Every row comes from one small tree of marks. The marks that hang from a mark follow it in brackets, in alphabetical order. Every link used is in the known rows. Which tree was each row made from?
Known rows:
seka[futis gapa[fidu]]: [ 62  30  48   7  14  -5  14   4 -39  19   7 -10   5  31 -42  -1 -24   0
   2 -31 -25 -33 -50   0   2  60  19 -27 -31]
zuru[fidu[gapa[rozulub seka]] gezesum]: [-79 -20  53  27  -2  13  24 -23 -20  13  -6   6  -4 -63  -3   8 -48  46
  35  48 -11  26 -12  -8  19 -16  24 -12  38]
futis[seka[gapa[fidu[zuru] rozulub]]]: [ 15  17  42  17  16  -2  19 -36 -41   5  35 -23  15   8 -35   0 -55  19
   5 -20 -36 -16 -50 -25 -21  45  22 -32 -28]
gezesum[zuru[fidu]]: [-23  10  69  11   3  12  15 -44 -29   8  19 -18   0 -26   4 -15 -17  31
  15  -7   5  10  -2  10  75   3  54 -15   2]
fidu[zuru]: [-11  19  59  21   4   4  34 -39 -27   6  20  29  13 -13 -17 -11 -14  27
  22   4  -2  13 -31  -7  -3  35  40 -15  -8]
zuru[fidu]: [-24  14  67  14  -2   7  27 -33 -29  11  16  13   2 -24 -11 -11 -18  26
  23  -8  -2   9   0   7  26   9  48 -19  -4]
levuke[kisadav rozulub]: [-22  19  73  23 -10   1  25 -18 -25  12   1  12  -2 -15  37  -6   7   8
 -11  -7 -19 -10 -19 -21  80  37  37 -14 -18]
zuru[fidu[gapa[seka[futis]]] gezesum]: [-26  -7  45   7  -4  10  18   5 -17  26 -12   7   2 -61  -2 -18 -27  27
  27  43   0  13  -8   6  15 -22  23 -12  33]
seka[futis gapa]: [ 36  32  49   2  10   0  19  10 -41  22  10 -10   9  15 -39  -9  -2  11
 -11 -33 -15 -18 -39   2   3  49  26 -25 -14]
gezesum[zuru[fidu[gapa[rozulub]]]]: [-48 -10  55  20   4  20  21 -43 -14  10  -6 -34  -9 -51  -2  -4 -38  51
  27  15  -7  20 -10  -7  71  18  42 -12  14]
kisadav[futis[seka]]: [  6   4  73  -2  11  -7   7  20  -8  15  26   5   4 -45 -44 -20 -17  21
  24 -18 -17   2 -28   5  31  20  39 -34 -28]
gezesum[zuru]: [-12  12  69  14   7   4  11 -29 -20   6  15 -13  -2 -14  -9  -7  -7  24
  17 -10  -3   3 -32   1  72  38  47 -18 -11]
futis[seka[gapa[fidu rozulub]]]: [ 11  20  45   9  14  -4   8 -17 -35  11  21 -32   8   7 -45   8 -46  14
   9 -35 -41 -20 -47 -20   5  53  24 -37 -35]
gapa[fidu[zuru] rozulub seka[futis]]: [ 15  -6  47  23  17   2  18 -30 -14  -1  -3   9   9 -14 -41   6 -54  27
  20  31 -23  -6 -55  -2 -23  45   7 -31  12]
fidu[gapa[seka]]: [-30   5  53  26   4   5  12 -24  -4  21 -15  16  -1 -49 -32 -11 -21  29
  47  44 -16  12 -30 -20  27  38  37 -23   5]
zuru[fidu[gapa] gezesum]: [-43   2  56  16  -8   9  32 -14 -25  19   5   8   1 -47  11 -10 -23  29
  33  17  -1  21  -4  -3  29 -12  40  -6   5]
gezesum[zuru[fidu[gapa[rozulub seka]]]]: [-61 -17  55  26   6  19   8 -51 -10  10  -7 -25  -8 -62 -11  -2 -48  55
  34  47 -10  20  -9 -10  68   3  39 -18  35]
seka[futis gapa[rozulub]]: [ 12  17  46   8  13   4  23   7 -39  17   2 -20   6  12 -45   9 -21  26
 -15 -35 -24 -11 -46  -2  -5  57  16 -27  -2]
seka[gapa[rozulub]]: [-21  18  56  23   8   4  24 -17 -45  11  17  -9   6  13 -35  17 -26  28
  -2 -29 -23  -5 -44 -13   6  56  29 -24  -7]
seka[gapa[fidu]]: [ 27  31  57  21   7  -7  19 -23 -44  11  23   2   6  33 -34   8 -29   4
  15 -26 -25 -27 -44 -12  13  58  32 -23 -35]
zuru[gezesum]: [-31  11  66  15   0  -1  26  -3 -28   9  20  21   7 -14  -2   5 -10  18
  19  -7  -3  11 -34   4  23  21  36 -12  -7]
zuru[fidu[gapa]]: [-27  11  54  17  -1  11  29 -31 -17  19  -8   6  -3 -48 -14 -19 -20  32
  36  15  -7  16   1  -8  30  16  47 -13  -3]
kisadav[futis levuke]: [  5  16 102  17   8  -5  20   5 -12  11   5  29   6 -35  -4  -5  -6  26
  21 -14  -7  -3 -35  30  27  19  37 -37 -18]
kisadav[futis levuke[rozulub[gapa[fidu]]]]: [ 19   9  99  18  17 -20  16   7   1  16   1  25   7 -45  29   6 -10   0
  18 -17 -44 -20 -33  29  72  13  28 -33 -22]
rozulub[gapa[fidu[zuru] seka]]: [ -6   7  50  24  13  -8  24 -51  -8   5  22  38  18 -29 -21   1 -44  12
  43  30 -37   1 -40  -8  10  24  30 -22  -5]
seka[futis gapa[fidu[zuru] rozulub]]: [ 42  17  40  17  13   2  31 -17 -42   8  14 -10  15  27 -40   7 -48  16
  -4 -19 -28 -21 -58  -8 -34  61   7 -25  -9]

Which tree is each row?
[ -7  10  98  14  14 -15  21  11   1  19   4  25  10 -64  33  -1  11  14
   7 -20 -33  -4 -25  32  69   4  34 -28  -3] | kisadav[futis levuke[rozulub[gapa]]]
[ 38  18  48  12  15   2  21   1 -37  12   4 -20   4  26 -50  15 -38  13
  -2 -32 -33 -26 -58  -2  -5  68   9 -31 -20] | seka[futis gapa[fidu rozulub]]
[  0   7  42   2  12  -4  14   1   2  20  -5  15  12 -50 -36  -4 -12  14
  21  10 -30   4 -34  10  24  25  27 -26   7] | rozulub[gapa[seka[futis]]]
[ 13  18  94   3  10  -7   7  15  -2  16   9   4  11 -59  -8 -19  -6  24
  19 -19 -15  -3 -30  26  28   6  41 -45 -31] | kisadav[futis[seka] levuke]
[-52  -5  47  27   0  10  44 -20 -20   9   7  13   9 -38  -1   9 -38  40
  29  26  -9  28 -42 -18 -10  26  21  -5  14] | fidu[gapa[rozulub] zuru[gezesum]]
[-24  -6  61  34  12  -1  11 -34 -14  -1  -1  12  -1 -13 -42  23 -51  26
  34  26 -27  -3 -49  -9  13  50  21 -33  -1] | gapa[fidu rozulub seka]
[ -5  -3  47   6   6  14   1 -22  -6  23 -18 -30  -6 -62 -12 -30 -25  37
  25  39  -2   6  -6   5  67  -4  37 -17  31] | gezesum[zuru[fidu[gapa[seka[futis]]]]]
[-24   5  60  14   2  16  17 -39 -16  16   1 -23  -7 -47   4 -20 -21  36
  33  14   0  15   0  -5  80   8  52 -11   3] | gezesum[zuru[fidu[gapa]]]
[-42   8  59  20  -5  -2  17 -25  -9  16   2  22   5 -47  33  -4  -3   7
   0  16 -43  -7 -21 -23  94  14  32 -17   3] | levuke[kisadav rozulub[gapa[seka]]]
[ 27   6  39   8  16  -7  22 -23  -2  12   6  27  16 -33 -32  -6 -37   7
  31  26 -36  -8 -46   4  -3  26  19 -24   1] | rozulub[gapa[fidu[zuru] seka[futis]]]
[ 65  30  43  12  12  -3  26 -16 -43  17  22   3  16  32 -32 -11 -32   3
   2 -20 -20 -28 -50  -6 -25  51  15 -22 -21] | seka[futis gapa[fidu[zuru]]]
[ -9  11  53  28   5  -2  38 -29 -55   3  39   8  16  31  -6  22 -57  20
   6 -10 -24 -11 -58 -13 -22  34  15 -13  -5] | seka[gapa[fidu[zuru[gezesum]] rozulub]]
[ 21  19  66  -3   7  -7   7  21 -32  22  45  -8   7 -15 -48 -22 -19  17
   7 -38 -24 -17 -31  -4  20  21  34 -35 -27] | kisadav[futis[seka[gapa]]]
[ 36   6  48  16  12  -3  15 -26 -14   7   3  24  12 -11 -35 -13 -37  13
  25  34 -16 -11 -44   2 -17  34  17 -28   2] | gapa[fidu[zuru] seka[futis]]
[-30 -11  41  14   6  17  17 -14  -5  19 -29  -9  -4 -66 -35  -7 -38  47
  25  38 -15  14 -10  -1   8  12  22 -24  34] | zuru[fidu[gapa[rozulub seka[futis]]]]
[  0   9  60  19  13 -13  22 -19  -6  15   3   9   6 -25   6   7  -7  -3
  19 -12 -44  -9 -30  -2  67  39  31 -15 -20] | levuke[rozulub[gapa[fidu]]]
[ -2   9  62  24   1  -7  35 -30 -32   1  30  30  11   6   3   5 -38   7
  31   9  -8   2 -46  -3  -5  20  28 -10 -14] | gapa[fidu[zuru[gezesum]]]
[ 26   6  44   5  15 -10   9  -3   3  15  -8  14   7 -32 -40   1 -28   4
  32  12 -40 -11 -46   8  22  35  22 -30  -6] | rozulub[gapa[fidu seka[futis]]]
[ 19  -1  48   8  19 -15   6  -1   2  20 -14   7   3 -39  -9  -3 -11  -4
  13  14 -45 -18 -34   5  55  25  17 -23   7] | levuke[rozulub[gapa[fidu seka[futis]]]]
[-14  -8  36  22  11  12  23 -19  -3  14 -21   2   8 -55 -38  -9 -38  45
  27  51 -16  15 -42 -13 -21  41  11 -20  30] | fidu[gapa[rozulub seka[futis]] zuru]
[-24  -3  58  31   6  -1  39 -31 -31  -5  25  20  12   1  -3  23 -53  24
  22   8 -15   5 -52  -6 -14  29  18 -12  -4] | gapa[fidu[zuru[gezesum]] rozulub]
[-52  -9  49  32   8   9  15 -25  -2  14 -21   6  -3 -54 -40   6 -36  45
  40  46 -22  17 -37 -20  18  47  24 -26  16] | fidu[gapa[rozulub seka]]
[  0   9 107  23  12 -11  16   9 -13  17  -2  22   2 -43  31  -6  11  19
   3 -12 -14 -11 -23  30  56  12  33 -32  -4] | kisadav[futis levuke[rozulub]]
[ -3   4  88  21  -8  -4  26   9 -18  13  14  27  -4 -23  20 -10  -3  11
  -6  -8 -22 -15 -23  -9  83  24  31 -18 -17] | levuke[kisadav[futis] rozulub]
[ -1  10  88  -5  17 -15   7  21   9  26   4  -1  14 -84  25 -18  10  13
   2 -27 -41  -5 -20  28  74  -9  37 -36 -16] | kisadav[futis[seka] levuke[rozulub[gapa]]]
[ 12  -7  53  20  15   0   7  -9  -7   4 -14  -1  -1 -17 -51  14 -44  23
  20  20 -27 -11 -51   5   1  52   8 -35   5] | gapa[fidu rozulub seka[futis]]
[ 33  33  48   5  12  -9   5 -13 -35  15  27 -22  10  12 -40 -10 -29   1
  13 -33 -36 -29 -40 -16  15  44  34 -33 -45] | futis[seka[gapa[fidu]]]
